Each row comes from the steps of one path. Every step used is in the known rows, and no mark comes twice. Write the path behind each row, first mark first.
Known rows:
H, Z, G, C, E, B: [+0.35,-2.47,-2.90,+3.03,+1.59,-2.57,-0.61,-1.63,-3.45,+1.50,-5.93,+2.49,+0.48,-0.65,-0.61,+2.65,+0.22,-2.61,+0.35,-3.12,+5.15,-5.49,+5.04,+4.17,-1.40,-0.21,-1.11,-1.67,-0.97,+2.22,+3.89]
S, B, H: [-0.41,-1.17,-2.94,+3.38,+1.00,-0.97,-0.34,+1.65,+1.61,-0.61,+0.03,-2.49,+0.02,-0.42,+2.15,+0.35,+1.19,+1.55,-1.58,-0.16,+2.11,-2.43,+1.71,+2.16,-3.15,+2.41,+0.98,-1.50,-1.04,+1.76,+3.39]
F, S: [+0.97,-2.00,-1.46,+0.43,+0.95,-2.00,-2.83,+2.26,+0.70,-4.33,-1.36,-0.69,+0.42,+0.24,+1.64,+0.73,-1.43,+4.33,-1.29,+2.50,-0.02,-1.22,+2.50,+2.76,-2.02,+2.52,+2.54,-0.48,+0.23,+0.53,+4.03]
C, G, B, E, Z: [+1.22,-2.67,-2.51,-1.32,+0.71,-1.31,-2.03,-1.60,-2.23,+2.89,-3.12,-0.86,+1.06,+0.13,+2.28,+3.26,+0.16,-2.73,-1.73,-0.09,+4.67,-3.93,+4.06,-2.34,-1.87,+0.79,-0.41,-1.56,+0.71,+2.22,+4.43]
H, Z, E, C, G: [-0.38,-1.76,-2.83,+0.33,+0.54,-1.94,-4.18,-0.80,-3.69,+0.25,-4.74,+0.39,+0.92,-0.41,-0.72,+2.15,-0.70,+0.01,-1.00,+0.70,+3.14,-2.50,+4.96,+3.19,-2.56,+0.47,+1.37,-1.50,-0.41,+0.84,+4.53]
H, Z, G, C: [+0.74,-1.52,-3.12,+2.44,+1.32,-1.32,-3.05,+0.78,-3.12,+0.11,-4.78,-1.22,+0.69,-1.62,+0.30,+1.27,+0.87,-1.31,-0.49,-4.30,+0.83,-4.51,+4.67,+1.77,-1.74,+0.18,+1.23,-1.81,-0.92,+0.78,+4.29]
S, B, E, Z, G, C, H: [-0.30,-0.02,-2.37,+4.91,+0.73,-2.05,-0.67,-0.38,-1.73,+2.51,-7.12,-1.23,+0.63,-1.01,+0.51,+1.85,+6.28,-1.56,+0.26,-3.32,+2.93,-3.44,+4.84,-0.72,-1.66,-1.26,-1.71,-1.26,-1.72,+3.29,+4.12]
H, Z, E: [-0.55,-2.76,-4.48,+0.30,+1.23,-1.70,-3.37,+0.48,-1.83,+0.06,-1.73,+1.31,+1.34,-1.33,+0.70,+1.23,-1.87,+0.86,-0.89,-0.79,+2.85,-2.54,+2.09,+1.23,-2.06,+2.04,+0.72,-0.29,+0.87,-0.05,+4.47]
Z, G, B, H: [+0.09,-2.08,-2.25,+2.58,+0.73,-0.81,+0.15,+2.18,+0.85,+0.47,-1.33,-3.55,+0.47,-1.36,+0.05,-0.70,+1.47,-0.70,-1.17,-1.92,+1.05,-2.84,+5.65,+1.46,-3.19,+2.10,+1.86,-1.42,+1.11,+0.84,+4.29]
H, Z, G: [-0.23,-2.16,-3.23,+1.44,+1.43,-1.10,-2.63,+0.88,-2.70,-0.04,-2.54,-1.54,+0.75,-1.76,+0.46,+1.36,+0.49,-0.32,-1.02,-1.39,+0.59,-3.95,+2.12,+1.55,-2.22,+0.67,+1.58,-1.36,+0.41,+0.00,+3.43]
B, E, C: [+1.18,-0.97,-2.29,+2.17,+0.78,-2.60,-4.88,+0.08,+0.67,-1.57,-3.29,-1.69,+0.63,-0.17,+0.66,+1.19,+1.45,+2.08,+0.17,+0.94,+1.80,-1.00,+6.12,+1.17,-1.70,+1.16,+0.82,-0.40,-0.68,+1.31,+4.38]
E, B, H: [+0.63,-1.80,-2.51,+1.79,+1.49,-1.61,-1.04,+0.66,+1.96,-0.58,-1.05,-0.63,-0.32,+0.13,+0.33,-0.85,+0.04,-0.62,-1.54,-0.52,+2.48,-3.83,+3.77,+5.92,-2.55,+2.28,-0.75,-1.17,-1.02,+2.14,+3.26]
E, C, H, Z, G: [-0.36,-0.34,-1.53,+4.00,+0.89,-2.22,-2.07,+0.35,-2.81,+0.27,-6.34,-0.48,+0.22,-0.96,-1.81,+0.91,+3.78,-1.50,-0.73,+0.87,+1.93,-1.88,+4.76,+6.15,-1.90,+0.11,+0.21,-1.17,+0.01,+2.07,+3.90]
C, H, Z, G: [-0.77,-1.86,-1.72,+3.19,+0.80,-1.38,-0.85,+0.95,-3.09,+1.09,-3.48,-1.14,+0.56,-1.57,-0.63,+1.05,+3.16,-1.93,-1.23,+0.20,+2.23,-3.26,+1.41,+3.06,-2.32,+1.04,-0.36,-0.52,+0.78,+1.24,+3.29]
Z, E, C: [-0.13,-0.65,-2.82,+1.41,+0.80,-2.83,-3.88,+0.26,-0.76,-0.70,-3.92,+1.23,+0.70,+0.28,-0.64,-0.02,+0.51,+2.30,+0.24,+0.38,+2.58,-0.20,+6.47,+3.20,-2.27,+1.70,+2.36,-0.90,-0.09,-0.22,+5.05]
E, C, H, Z, G, B, S: [+0.17,-1.60,-3.41,+3.99,+0.66,-2.30,-1.05,+1.68,-0.37,-1.53,-6.04,+0.38,+0.28,-0.68,-0.25,+0.27,+3.34,-1.51,-1.49,+0.43,+2.97,-0.49,+6.61,+6.26,-1.50,+1.57,+0.47,-0.01,+0.18,+2.90,+4.79]
S, B: [-0.30,-1.32,-2.86,+1.74,+1.49,-1.53,+0.01,+1.25,-0.26,+0.08,-0.28,+0.91,+0.40,-0.07,+2.98,+1.72,+0.71,+1.81,-1.41,+0.15,+3.68,-1.67,+0.85,+2.95,-2.91,+2.61,+2.20,-1.41,-1.00,+0.54,+3.40]
E, C, G, B, H, Z: [+1.01,-1.97,-2.73,+1.37,+0.59,-0.82,-1.68,-0.39,-0.76,+0.20,-4.17,-2.00,+0.26,+0.00,+0.60,+1.89,-1.01,-3.87,-2.53,-0.02,+4.44,-2.99,+6.22,+4.42,-2.59,+1.44,+1.01,-2.91,-0.02,+3.70,+4.85]
S, B, H, Z, E: [-1.61,-2.40,-5.43,+3.05,+1.08,-0.87,-1.43,+1.51,+1.12,-0.12,-1.05,-0.03,+1.03,-1.90,+1.19,+0.64,-0.23,+1.52,-1.44,-1.55,+3.14,-3.04,+1.77,+1.72,-2.85,+1.87,-0.20,-1.24,-0.78,+1.71,+4.29]
E, C, G: [+0.97,-0.64,-0.25,+0.54,+0.56,-2.04,-3.25,-0.69,-3.13,-0.21,-4.08,-1.45,-0.04,+1.23,+0.08,+1.71,+0.77,+0.05,-1.25,+1.72,+2.42,-1.84,+4.69,+3.87,-2.78,+0.96,+2.25,-1.79,-0.73,+0.91,+3.68]
F, S, B, H, Z: [-0.13,-2.18,-4.28,+2.66,+1.27,-1.04,-1.52,+2.27,+3.13,-4.53,-1.27,-1.29,+0.34,-1.15,+2.34,+1.21,-1.69,+3.17,-2.33,+0.78,+0.95,-2.64,+1.34,+4.12,-2.24,+1.77,+0.93,-1.76,-1.32,+3.41,+3.91]

Write each row's path:
[+1.11,-2.34,-3.34,+0.68,+1.54,-2.52,-2.35,+1.24,+1.31,-2.35,-1.03,+1.81,-0.26,+0.82,+1.82,-0.36,+0.02,+2.63,-1.75,+0.70,+1.81,-2.34,+2.82,+6.49,-1.71,+2.70,+0.15,+0.62,-1.58,+0.92,+2.98]  E, B, S
[+0.74,-2.09,-2.73,+3.42,+0.69,-2.25,-1.13,+0.17,+0.45,+0.57,-5.17,+0.68,+0.97,-0.48,+0.59,+2.26,+0.86,-3.62,-1.08,+0.91,+6.56,-0.97,+6.06,+3.44,-1.22,+2.38,-0.76,-0.84,+0.97,+4.09,+5.29]  G, B, E, C, H, Z
[-0.14,-2.26,-3.71,+2.32,+1.79,-1.02,-1.37,+0.47,+0.45,+0.08,-2.15,-1.05,-0.04,-1.85,-0.91,-0.24,+0.38,-1.48,-1.31,-1.98,+0.85,-5.74,+3.92,+5.98,-2.46,+0.41,-0.92,-1.90,-1.20,+2.22,+3.11]  E, B, H, Z, G
[-0.53,-2.94,-4.56,-0.09,+1.98,-2.16,-2.01,-0.37,-0.61,+0.50,-1.82,+4.77,+0.92,-1.03,+0.14,+1.05,-2.16,-0.47,-1.00,-1.47,+4.36,-4.11,+3.18,+5.41,-1.81,+2.13,-0.28,-1.01,-0.25,+0.89,+4.21]  H, Z, E, B
[+0.42,+0.28,-1.21,+2.86,+0.92,-2.11,-1.51,-0.47,-4.25,+2.22,-8.39,-0.39,+0.20,+0.00,-1.05,+0.47,+5.48,-3.58,-0.28,-3.08,+1.65,-3.14,+4.79,+1.73,-1.57,-0.71,-0.53,-1.20,-0.68,+2.12,+4.23]  E, Z, G, C, H
[-0.40,-1.77,-2.82,+3.34,+0.40,-1.98,-1.52,+1.04,-2.83,+0.88,-5.54,+1.40,+1.11,-0.87,-0.39,+0.92,+1.57,-2.10,-0.55,-2.79,+4.65,-2.75,+3.87,+2.27,-1.53,+1.98,-1.26,-0.05,+0.27,+1.69,+5.17]  G, C, H, Z, E
[-0.19,-3.12,-3.31,+3.47,+0.62,-1.45,+0.03,+2.34,-0.97,-0.37,-3.24,-0.44,+0.56,-1.13,+0.81,+0.36,+2.51,-1.13,-2.23,+0.01,+2.90,-1.88,+3.22,+3.41,-1.94,+2.48,-0.36,+0.60,+1.21,+1.94,+4.04]  C, H, Z, G, B, S
[-1.40,-1.44,-3.92,+2.96,+0.42,-1.27,-2.14,-0.01,-0.87,+0.36,-3.87,-1.02,+0.56,-1.12,-0.02,+1.51,+0.48,+0.87,-1.30,-0.35,+3.86,-2.86,+4.93,+3.82,-3.44,+0.23,+0.33,-2.22,-1.89,+2.99,+4.33]  S, B, H, Z, E, C, G
[+0.72,-1.23,-1.96,+3.23,+0.82,-1.65,-1.27,+0.71,-2.78,+0.29,-5.62,+0.23,+0.44,-0.28,+1.16,+1.46,+1.65,-3.83,-1.38,-2.34,+4.41,-3.04,+2.59,+3.70,-1.16,+1.82,-1.10,-0.77,+0.00,+2.79,+4.36]  G, C, H, Z
[+0.61,-1.06,-2.65,+3.14,+0.81,-2.72,-3.22,+1.75,+3.48,-4.92,-3.04,-0.51,+0.52,-0.20,+1.74,+1.90,+0.00,+6.25,-0.17,+2.61,+1.18,+0.01,+6.08,+2.99,-1.75,+1.01,+1.92,-1.25,-1.94,+2.57,+4.63]  F, S, B, E, C
[-0.08,-1.65,-2.63,+3.02,+0.88,-1.36,-0.87,+2.99,+3.79,-4.27,-0.50,-2.74,+0.09,-0.25,+2.17,+0.22,-0.18,+4.87,-1.65,+1.33,+0.13,-1.22,+2.48,+3.37,-2.73,+2.03,+1.60,-1.41,-1.34,+2.35,+3.71]  F, S, B, H
[+0.65,-3.02,-4.09,+3.69,+1.30,-3.01,-2.03,-0.69,-1.91,-0.77,-5.88,+1.89,+0.23,-0.40,-0.05,+1.73,+0.91,+0.01,-0.10,-2.70,+3.37,-4.85,+5.28,+4.26,-1.02,+0.06,-2.07,-0.16,-1.86,+2.37,+3.55]  H, Z, G, C, E, B, S
[+0.14,-1.06,-4.48,+0.87,+1.49,-1.75,-2.57,-1.00,-0.02,+1.31,-2.60,+0.88,+0.82,-0.38,+3.54,+2.84,+1.41,+0.70,-0.75,-0.35,+3.13,-2.91,+1.40,-0.98,-1.46,+0.54,-0.41,-1.17,-1.62,+2.31,+3.79]  S, B, E, Z
[+0.21,-2.44,-2.78,+1.15,+0.01,-2.47,-2.74,+0.99,-0.67,-1.26,-3.98,+0.58,+0.65,+0.79,-0.02,+0.49,+0.07,+2.31,-1.41,+1.25,+3.45,+0.05,+8.12,+3.02,-2.74,+2.29,+2.37,+0.00,+0.06,+0.80,+5.15]  Z, E, C, G, B, S
[-1.13,-0.87,-2.90,+5.90,+0.72,-1.98,-1.04,+0.73,-0.36,+0.43,-5.21,-1.08,+0.61,-1.94,-0.21,+2.15,+4.46,+0.05,-0.10,+0.43,+3.66,-2.14,+4.73,+3.72,-2.26,-0.50,-0.92,-1.28,-1.49,+3.26,+3.83]  S, B, E, C, H, Z, G
[-0.09,-1.97,-3.25,+2.77,+1.04,-1.64,-1.40,+0.96,+1.06,-0.02,+0.18,-1.15,+0.85,-0.85,+3.17,+2.13,+1.01,+3.26,-0.67,+0.06,+3.18,-2.10,+1.94,-0.47,-2.70,+2.05,+0.56,-0.78,-0.79,+1.14,+3.57]  S, B, E
[+1.15,-1.33,-0.79,+1.60,+0.14,-2.03,-4.45,-0.79,-1.64,-0.12,-3.32,-3.42,+0.38,+0.15,+0.23,+2.14,+1.42,+1.22,-0.48,+1.37,+2.00,-2.29,+5.67,+0.36,-2.73,+0.25,+0.41,-1.24,-0.65,+1.33,+3.81]  B, E, C, G
[+0.64,-2.12,-4.01,+2.35,+1.11,-1.75,-3.08,+0.50,+0.29,-0.25,-4.42,-0.61,+1.17,-2.00,+0.00,+2.09,+0.29,-1.14,-0.11,-1.46,+2.94,-2.55,+8.46,+2.02,-1.66,+0.51,+1.49,-1.80,+0.37,+1.98,+5.23]  H, Z, G, B, E, C
[+0.28,-0.68,-1.79,+2.89,+1.07,-2.22,-2.46,+0.01,-1.88,-0.37,-5.40,+1.11,+0.19,+0.27,+0.04,+1.37,+1.70,-2.63,-1.44,+1.72,+4.37,-0.88,+3.30,+6.51,-1.22,+1.56,-0.09,-0.98,+0.13,+2.83,+4.16]  E, C, H, Z
[+0.87,-2.63,-3.54,+3.62,+1.23,-2.13,-0.90,-1.45,-0.36,+0.55,-4.72,+0.78,+0.11,-0.25,+0.15,+1.87,-1.06,-3.32,-0.84,-2.40,+5.78,-5.26,+4.36,+4.49,-1.31,+1.03,-3.27,-1.76,-1.49,+4.38,+4.13]  G, C, E, B, H, Z
[+0.20,-2.05,-1.95,+1.24,+1.17,-1.34,+0.49,+1.65,-1.09,+0.81,-1.66,-0.47,+0.76,-0.92,+0.79,+0.65,+0.55,-0.22,-1.03,-1.15,+2.48,-2.60,+5.16,+1.62,-2.81,+2.41,+3.02,-1.55,+1.38,-0.21,+4.29]  Z, G, B
[-0.21,-1.18,-2.05,+4.73,+0.44,-2.27,-3.04,+0.24,-1.22,+0.27,-5.63,-2.62,+0.68,-1.95,-1.65,+1.28,+3.92,-0.96,+0.06,+0.58,+2.00,-2.23,+5.71,+2.65,-1.77,-0.50,-1.40,-0.50,-0.19,+2.46,+4.03]  B, E, C, H, Z, G
[-1.30,-1.06,-5.43,+3.62,+1.06,-1.65,-2.59,+0.74,+1.51,-0.98,-4.05,+0.48,+0.70,-1.41,-0.01,+0.62,+0.51,+1.50,-0.86,-0.89,+3.45,-1.50,+5.21,+4.72,-2.45,+1.12,+0.50,-1.81,-1.55,+2.86,+4.83]  S, B, H, Z, E, C
[-0.46,-1.06,-3.27,+4.94,+0.79,-2.15,-1.54,+0.13,+0.40,-0.20,-4.35,+0.75,+0.56,-0.84,+1.21,+2.70,+3.06,-0.74,-0.76,+1.19,+5.66,-1.09,+3.56,+4.35,-1.54,+0.88,-1.28,-1.05,-1.24,+4.23,+4.16]  S, B, E, C, H, Z
[+0.61,-1.54,-3.82,+0.61,+1.33,-2.22,-3.20,+0.34,+1.96,-2.75,-3.15,+0.40,+0.78,-0.21,+3.10,+2.59,-0.07,+4.06,-0.94,+1.67,+0.89,-2.25,+2.32,-0.30,-1.06,+0.41,+0.21,-1.11,-1.93,+3.03,+4.22]  F, S, B, E, Z
[+1.37,-1.66,-2.45,+1.77,+0.88,-2.30,-2.50,+0.50,+1.59,-0.53,-3.51,+0.02,+0.85,+0.04,+1.47,+1.55,-0.19,-0.10,-0.38,+0.30,+4.32,-0.15,+8.09,+2.05,-1.66,+2.49,+1.67,-1.08,+0.33,+1.98,+5.27]  G, B, E, C
[+0.22,-1.05,-1.72,+2.76,+0.36,-1.85,-2.40,-0.29,-0.79,+0.19,-2.96,-1.96,+0.38,+0.04,+1.49,+2.98,+1.77,+2.14,-0.57,+1.36,+3.58,-2.08,+4.93,+1.71,-2.89,+0.28,+1.09,-1.98,-1.93,+2.13,+3.45]  S, B, E, C, G
[+0.65,-2.98,-4.30,+1.28,+1.22,-0.56,-0.80,+1.33,+0.99,-0.33,-1.44,-0.99,+0.71,-1.05,+2.08,+0.89,-1.71,-3.22,-2.51,-1.31,+3.93,-3.03,+3.16,+2.34,-2.01,+3.21,+0.38,-1.79,+1.04,+2.71,+4.71]  G, B, H, Z
[+0.27,-2.75,-3.64,+0.81,+1.47,-1.03,-0.38,+1.10,-1.63,+0.84,-2.30,+0.40,+1.06,-1.81,+1.36,+1.72,-0.58,-2.04,-1.58,-1.79,+3.07,-3.84,+3.90,+2.32,-2.20,+2.04,+2.27,-1.62,+1.48,+0.70,+4.57]  H, Z, G, B
[+1.04,-1.22,-0.88,+1.80,+0.20,-1.26,-1.01,+0.35,-0.07,+0.07,-3.62,-2.72,+0.00,+0.80,+0.22,+0.65,+0.24,-2.15,-1.88,+0.63,+3.82,-1.55,+7.55,+3.84,-3.22,+2.07,+1.97,-2.42,+0.22,+2.89,+4.52]  E, C, G, B, H
[-0.32,-3.14,-2.59,+3.62,+0.55,-1.40,+0.30,+1.11,-0.64,+1.71,-2.79,-1.65,+1.31,-2.55,+0.21,+1.66,+2.54,-2.72,-0.95,-1.02,+4.75,-3.26,+4.34,+0.34,-2.11,+1.63,-1.31,-0.55,+2.02,+2.31,+4.47]  C, H, Z, G, B, E
[-0.12,-3.64,-6.17,+0.63,+1.68,-2.47,-3.60,+1.01,+0.68,-1.97,-1.66,+3.83,+0.64,-0.83,+1.05,+0.01,-1.59,+2.08,-1.36,-0.58,+2.87,-3.12,+3.18,+5.53,-1.36,+2.15,-1.33,+0.80,-1.22,+1.16,+3.85]  H, Z, E, B, S
[-0.16,-1.20,-2.18,+1.32,+1.24,-2.61,-2.21,-2.22,-4.54,+2.79,-5.19,+0.24,+0.66,+0.29,-0.29,+2.49,+2.55,-0.52,+0.00,+0.12,+2.44,-3.22,+2.17,-1.31,-1.68,-0.61,-0.21,-0.99,+0.65,+0.73,+3.67]  C, E, Z, G
[+0.78,-1.94,-1.80,+4.13,+0.81,-2.56,-0.21,-1.17,+0.09,+0.70,-4.23,+0.02,-0.12,+0.97,-0.29,+0.65,+0.70,-1.75,-0.30,-1.89,+5.26,-3.86,+5.46,+3.48,-1.95,+1.70,-2.41,-1.27,-1.27,+3.23,+3.95]  G, C, E, B, H
[+0.33,-1.77,-1.43,+5.14,+0.76,-2.48,-0.09,-0.62,-0.71,+1.40,-4.84,-1.62,-0.15,-0.28,-1.63,+0.04,+2.35,-0.96,+0.53,-2.93,+3.32,-4.52,+6.87,+2.92,-2.51,-0.03,-1.79,-1.47,-1.19,+2.43,+3.66]  Z, G, C, E, B, H
[-0.63,-3.86,-3.72,+0.59,+0.13,-0.42,-0.92,+0.88,-1.14,+1.43,-1.61,-1.62,+1.20,-1.48,+0.36,+1.08,-1.85,-2.27,-2.16,-1.25,+4.71,-3.61,+4.17,+0.28,-3.55,+2.28,-0.11,-1.53,+1.34,+1.94,+4.69]  C, G, B, H, Z, E
